What can hang from each mark
z889: z112 z195
z952: z327
z327: z195 z952
z57: z195
z918: z57 z112
z817: z952
z112: z327 z889 z918
z195: z57 z327

Every row comes from one small tree of marks. The marks that hang from a mark follow it in brackets, in the order of their numbers. Every link used is in the known rows. Which tree was each row made from?
Known rows
z889(z112): [ -3.9   2.3  28.5 -11.3   6.9  25.8  18.9  -6.4  14.6  10.2  -2.7  -5.3
  27.1 -12.4 -25.7 -16.6  -5.6   5.7  24.0  -7.3 -25.9 -11.0]
z918(z57 z112(z327(z195) z889)): [  4.1  -0.8   0.0 -44.9  12.1  -6.8 -35.9  21.7 -31.0 -16.9  25.5  -8.5
  -2.7  20.0   2.5 -11.3  -6.0  -0.8 -14.9   4.1  -0.4  23.7]
z918(z57 z112(z327(z952) z889(z195))): [  2.7  12.0  -8.6 -16.0  15.3  26.6 -23.5  19.3 -17.8 -20.0   3.2  -8.6
 -28.4   1.0 -16.5  -5.5  15.7  22.7 -23.8  20.8  17.6  32.9]
z918(z57(z195(z327))): [  3.0   6.9 -24.8  -7.1  -3.8   1.5  -5.2  19.2   5.5  15.9   0.6  17.5
   0.7  12.2  16.1   6.6  13.5 -17.1  21.9   9.9  31.4  -0.5]
z889(z112(z327)): [ -0.5   1.0  22.9  -3.2  17.2  -0.7   2.4   2.7   4.6   4.0   6.8 -14.0
   7.8   0.4 -29.6 -19.6  -4.9  15.3   6.1  -6.1 -40.5  -2.3]
z112(z327(z195) z889 z918): [-12.4 -21.5  13.3  -1.0  -9.6 -29.0 -13.2   0.2 -31.9 -11.4  25.5  -3.6
   4.1  16.1   8.6  22.1 -24.9 -13.6 -27.6  -8.4 -29.5 -13.4]
z195(z327): [  5.3 -22.8   6.9   4.9   4.3  -2.1   7.4  -0.9  12.9   1.1  -7.6  23.0
  15.0  -7.9   4.1  -8.6   2.4  -3.8  21.0 -18.1 -11.1 -26.3]
z952(z327(z195)): [-19.9 -29.9  18.4  -1.9  -2.0 -13.0  14.3  -6.5  16.4  -3.7 -11.2   7.5
  25.8   1.6  16.4 -11.8   6.6  -0.4  32.7  -1.7 -36.3 -36.3]
z918(z57(z195) z112(z327 z889)): [  4.4  30.6   3.4 -31.6   6.2   9.9 -37.7  17.4 -13.5  -4.5  34.0   0.0
 -10.6  20.0 -23.7  -2.9   6.0  -3.1 -20.1  20.7  17.0  34.9]
z918(z57(z195(z327)) z112): [  5.2  10.2 -10.7 -32.4  -2.2   8.2 -21.2  25.2   2.3   0.5  15.1  11.3
 -14.3  14.5   9.7 -10.2  14.7  -7.1  20.8   5.8  25.6  15.9]
z889(z112(z327 z918) z195(z57)): [-13.1  25.9  -6.3  15.0  10.2 -22.4  26.7 -14.7   6.4  16.7   0.2 -37.1
 -18.2  -1.2 -12.2   4.6 -17.0 -15.0 -20.8 -13.8  -2.7  22.3]
z918(z57): [ -0.1  -0.2  -3.1 -25.6  -9.1  31.8  23.8   1.2  -7.4   7.2 -10.6   2.3
  38.0  11.2   6.5 -15.3  20.9  10.0  21.7  14.2   3.0   2.0]
z57(z195): [ -9.8  -6.9   9.7   0.3 -14.8  27.0   2.5  -1.8  25.6  34.4  -8.4  14.3
  12.4   2.3  -9.5 -10.5  17.5  -7.3  13.1  11.0  -1.8 -12.3]
z112(z889 z918(z57(z195(z327(z952))))): [ 12.4   6.8 -12.7   8.2 -26.3  -3.3 -20.4  19.3 -25.8 -18.7   7.7  13.7
 -15.6   0.2  18.9  45.3 -18.2  -2.8  -0.8  15.2  37.9  -4.8]
z817(z952): [  3.1 -25.6  21.7   6.1 -13.9  42.3   7.0 -27.3  24.3   4.1 -18.6  26.4
  36.7   3.7   2.0 -30.9  38.0  15.5  10.5  10.1 -40.2 -34.7]
z327(z195(z57) z952): [ 21.9 -33.0 -18.6   2.4 -12.8  10.2  -1.4  -2.8   4.9  33.9 -41.5   3.4
   3.9 -21.9  48.6 -36.1 -14.0  18.9  19.9   1.3   4.4   0.7]
z817(z952(z327(z195))): [-11.9 -42.8  20.8  12.8  -7.1   2.2   3.9 -23.0  29.2  -9.6 -21.5  19.5
  31.4   7.7  23.0 -23.1  30.2  10.7  28.3   8.1 -55.5 -52.0]
z112(z327 z889 z918(z57(z195))): [-11.8  24.7  -5.6  -7.8 -19.9  -7.3 -13.5   9.3 -33.2  -6.9  30.2  -5.9
  -0.3  28.0  -5.4  36.2  -7.6 -12.9 -27.7  22.1  14.2  12.7]
z952(z327): [-11.9 -13.6  26.9   5.9  -4.9   0.7  28.9 -15.3  21.3 -13.4 -10.3   8.3
  36.5  -1.6  -5.9 -12.0  20.1  20.8  32.4   4.0 -35.5 -35.9]
z112(z327(z195(z57) z952) z889 z918): [ 19.7 -17.6 -10.4  15.2 -13.2 -30.7 -22.6  -3.8 -27.7  -1.9  -4.3 -10.1
 -13.9  -7.4  39.6   7.8 -39.5  13.0 -26.4  -2.5  -3.8   7.1]
z817(z952(z327)): [ -5.3 -23.9  30.7  19.2  -9.0  19.1  17.6 -31.0  37.0 -22.2 -21.6  24.2
  41.5   5.3  -2.1 -19.5  45.7  26.3  27.1  15.1 -56.8 -53.4]
z57(z195(z327(z952))): [ 14.3 -22.0  -7.2  23.4 -11.1  11.2 -20.2  15.1  17.2  15.2 -21.7  29.3
 -19.9 -14.6  20.1  -1.4   3.9  10.1  24.5   7.2   6.7 -23.2]
z112(z327 z889(z195(z57)) z918): [ -5.8  20.3 -10.4  25.2   3.1 -25.3  16.2 -24.3  -0.3   4.6   9.7  -8.2
 -14.3  -2.9 -10.4  24.8 -10.0 -22.6 -43.4 -10.8  14.6  13.5]

Write each row's tree
[  0.3  -4.0  11.0   3.6  17.5  19.3 -29.1   4.4   2.7 -10.9   2.1  -1.3
 -32.3 -13.0 -28.6  -8.4   9.3  21.5 -25.8   4.4  -2.7  12.0] => z918(z112(z327(z952) z889(z195)))
[ -0.7  26.1  -8.9   9.4  14.7  18.4  32.6 -18.0  38.7  36.8 -23.1 -19.5
   0.0 -26.8 -22.0 -16.3  -0.9 -19.7   3.9 -14.1  19.9  19.0] => z889(z112 z195(z57))
[ 10.8  16.3  12.0 -38.3  10.3   9.8 -24.3  11.5 -28.2 -28.5  30.5  -7.4
   5.3  16.5 -24.7 -10.8   9.7  17.0 -13.9   9.7  -0.5  29.6] => z918(z57 z112(z327 z889))
[-11.6   6.0 -18.9   4.0  -1.0   7.7  17.6  18.5 -14.3 -18.3  -8.4 -21.7
 -19.8 -11.0   7.5  25.2 -13.3   0.9  16.7  -3.4  22.2   3.9] => z889(z112(z918(z57)) z195(z327(z952)))
[-22.7 -21.0  17.5 -12.7  -1.8 -26.5  -0.7   9.7 -25.4  -0.4  18.8 -26.4
  -1.4  14.0   7.4   1.9 -31.3  -3.3  -0.5 -14.5 -50.5  -8.8] => z889(z112(z327(z195) z918))
[  2.1 -11.9  -4.9   5.7  -4.3 -25.4  17.3 -19.5  21.6  13.6 -23.5  -0.4
  20.2  -9.0  32.5 -22.9  -3.3   0.3  26.5  -6.9 -12.1 -16.4] => z952(z327(z195(z57)))
[  7.5  26.8 -13.6  24.6  20.6 -13.8   2.1 -20.5  19.7  19.2  -5.2   1.3
 -12.2 -10.7 -19.7   3.7   1.2 -20.3 -37.2 -10.5  25.6  21.6] => z112(z327 z889(z195(z57)))
[-19.4   7.4   6.8   8.3  28.6  -0.4  14.8   0.6  20.8  20.1  -1.3 -20.5
 -11.6  -6.4 -41.2  -7.7   8.0  -7.1  -8.5  -5.7 -17.1   3.5] => z889(z112(z327) z195)
[  2.4 -21.5 -10.0 -11.9 -16.6 -14.4 -22.9  21.3 -53.2 -20.9   4.9 -10.3
  -6.3  12.8  34.5  20.2 -23.8  17.2 -16.9  17.9  -7.7   6.0] => z112(z327(z195 z952) z889 z918(z57))
[ -1.6  23.5 -13.3   0.4 -20.6 -16.6  -5.5   8.2 -21.8 -14.2  28.3  14.1
   0.8  11.9   7.4  48.8 -13.9 -29.8  -8.3   1.8  39.3  -0.4] => z112(z889 z918(z57(z195(z327))))
[ 10.0   7.7 -14.6  28.1   0.9 -14.2  17.4  -5.2  10.5   2.7 -22.7 -17.6
 -30.3 -28.6  15.4  13.8 -28.1  -1.4   9.9 -23.2  19.3   0.7] => z889(z112(z918) z195(z57 z327(z952)))
[-14.5   7.3   4.9  19.4  22.0  -1.6  -0.3 -12.0  14.8   6.7   5.4   8.5
  -6.5  -2.7 -39.0  14.1  11.9 -18.4 -32.1  -3.8   1.0  -1.2] => z112(z327 z889(z195))
[ 40.7 -14.9 -19.3  23.7  -2.7  -4.7  -1.6  -7.5  13.3   8.2 -35.7  17.2
  -4.1 -24.6  37.6 -22.5 -11.8  23.0  22.3 -10.4  10.3  -4.0] => z195(z57 z327(z952))
[-17.4   3.0 -12.2 -12.9 -24.8  -5.0   3.5  15.8 -30.8   5.5  16.8 -10.2
  -1.1  38.7  16.0  11.8   7.7  -0.2  -7.8  30.9  -2.9   9.6] => z112(z327 z918(z57(z195)))
[ 24.5  12.7 -22.5  28.5  21.7  -3.1   6.7  -2.0  34.0  18.1 -36.7  -6.5
 -30.2 -40.0   4.4  -8.0 -17.1   0.6  15.4 -22.9  30.7  10.7] => z889(z112 z195(z57 z327(z952)))
[ -3.5  10.5   1.4 -10.7 -12.1  -7.1   3.2   3.2 -44.0 -28.2  27.5  -7.5
  20.6  25.1  -5.2  28.1  -4.5   2.1 -22.5   9.4  -4.3   8.1] => z112(z327 z889 z918(z57))
[ -0.9   6.1  12.5   0.0  22.1   3.3  -9.7  -4.0  20.5 -14.8  17.6  17.1
 -19.5 -18.0 -30.5  10.3   7.2 -24.1  -6.7 -27.2  24.8  -0.3] => z918(z112(z889(z195(z327))))
[-13.3  -2.2  29.5  -1.4  -3.1  -9.6  14.2   1.9 -18.6 -13.2  21.3 -25.7
   9.5  12.9 -19.6   1.0 -19.7  14.0  -0.4  -5.9 -49.1  -9.7] => z889(z112(z327 z918))
[ 10.9  25.7 -17.6  19.7  26.8 -16.5  22.0 -11.6  41.5  23.3 -14.6  -6.5
 -15.6 -30.7  -8.7  -3.6 -12.0 -29.2   9.6 -33.1  31.3  11.1] => z889(z112 z195(z57 z327))
[-27.8  19.4  -4.8  -4.3 -11.0  19.6  31.3 -11.0 -18.1  -7.6   7.8  -7.4
  17.1   6.9 -13.1  38.5  11.3 -25.4 -16.9   7.5  30.4   5.0] => z112(z889(z195) z918(z57))
[  6.9  -3.4  -5.2   6.0  -8.4 -45.2 -10.2 -11.8 -23.2   1.4  16.5  -9.7
  -1.7   6.6  22.9  13.5 -35.5 -15.2 -30.1 -14.1  -1.8   7.3] => z112(z327(z195(z57)) z889 z918)
[ -6.2  12.1  11.5 -21.4 -25.6  17.6  21.2  -8.0 -30.6 -23.3  15.7  -1.4
  38.2  11.6  -5.8  25.7  -0.2  -5.6  -3.8   8.5   9.1  -1.6] => z112(z889 z918(z57))
[ 12.3   7.0 -28.4  24.3  16.6 -16.4  19.7 -14.7  35.5  26.8 -24.1  12.6
 -14.8 -19.3  13.0  -3.8   8.1 -27.9   7.8 -25.2  35.9   5.2] => z889(z195(z57 z327))
[ -3.4  13.0  -4.3 -38.1  -1.0  14.8 -25.1  28.3  -9.9   5.6  20.7  -7.6
 -12.0  30.0  -3.6 -26.0  21.9   9.1  -1.5  26.9   2.6  29.6] => z918(z57(z195) z112(z327))
[ 11.5  28.9  -2.8 -25.7   2.3   3.0 -33.9  19.1   0.8 -14.1  29.4  16.3
 -11.0   4.8  -9.6  14.2   1.5 -18.1   1.3   1.2  42.6  17.6] => z918(z57(z195(z327)) z112(z889))
[ 14.3 -32.3  21.5 -16.0   0.8  20.9 -25.8  14.9  -9.6 -13.6  -7.5   0.6
 -10.7   0.1   2.0 -43.0   9.9  54.9   5.8  10.2 -43.2   0.2] => z918(z112(z327(z952)))
[  0.2 -27.5 -13.8  27.5   9.8  11.7   6.2   5.2  20.9   9.4 -35.1  19.2
 -20.6 -23.4  12.1  -1.3  15.4   2.7  14.3  -6.8   9.0 -19.0] => z889(z195(z327(z952)))
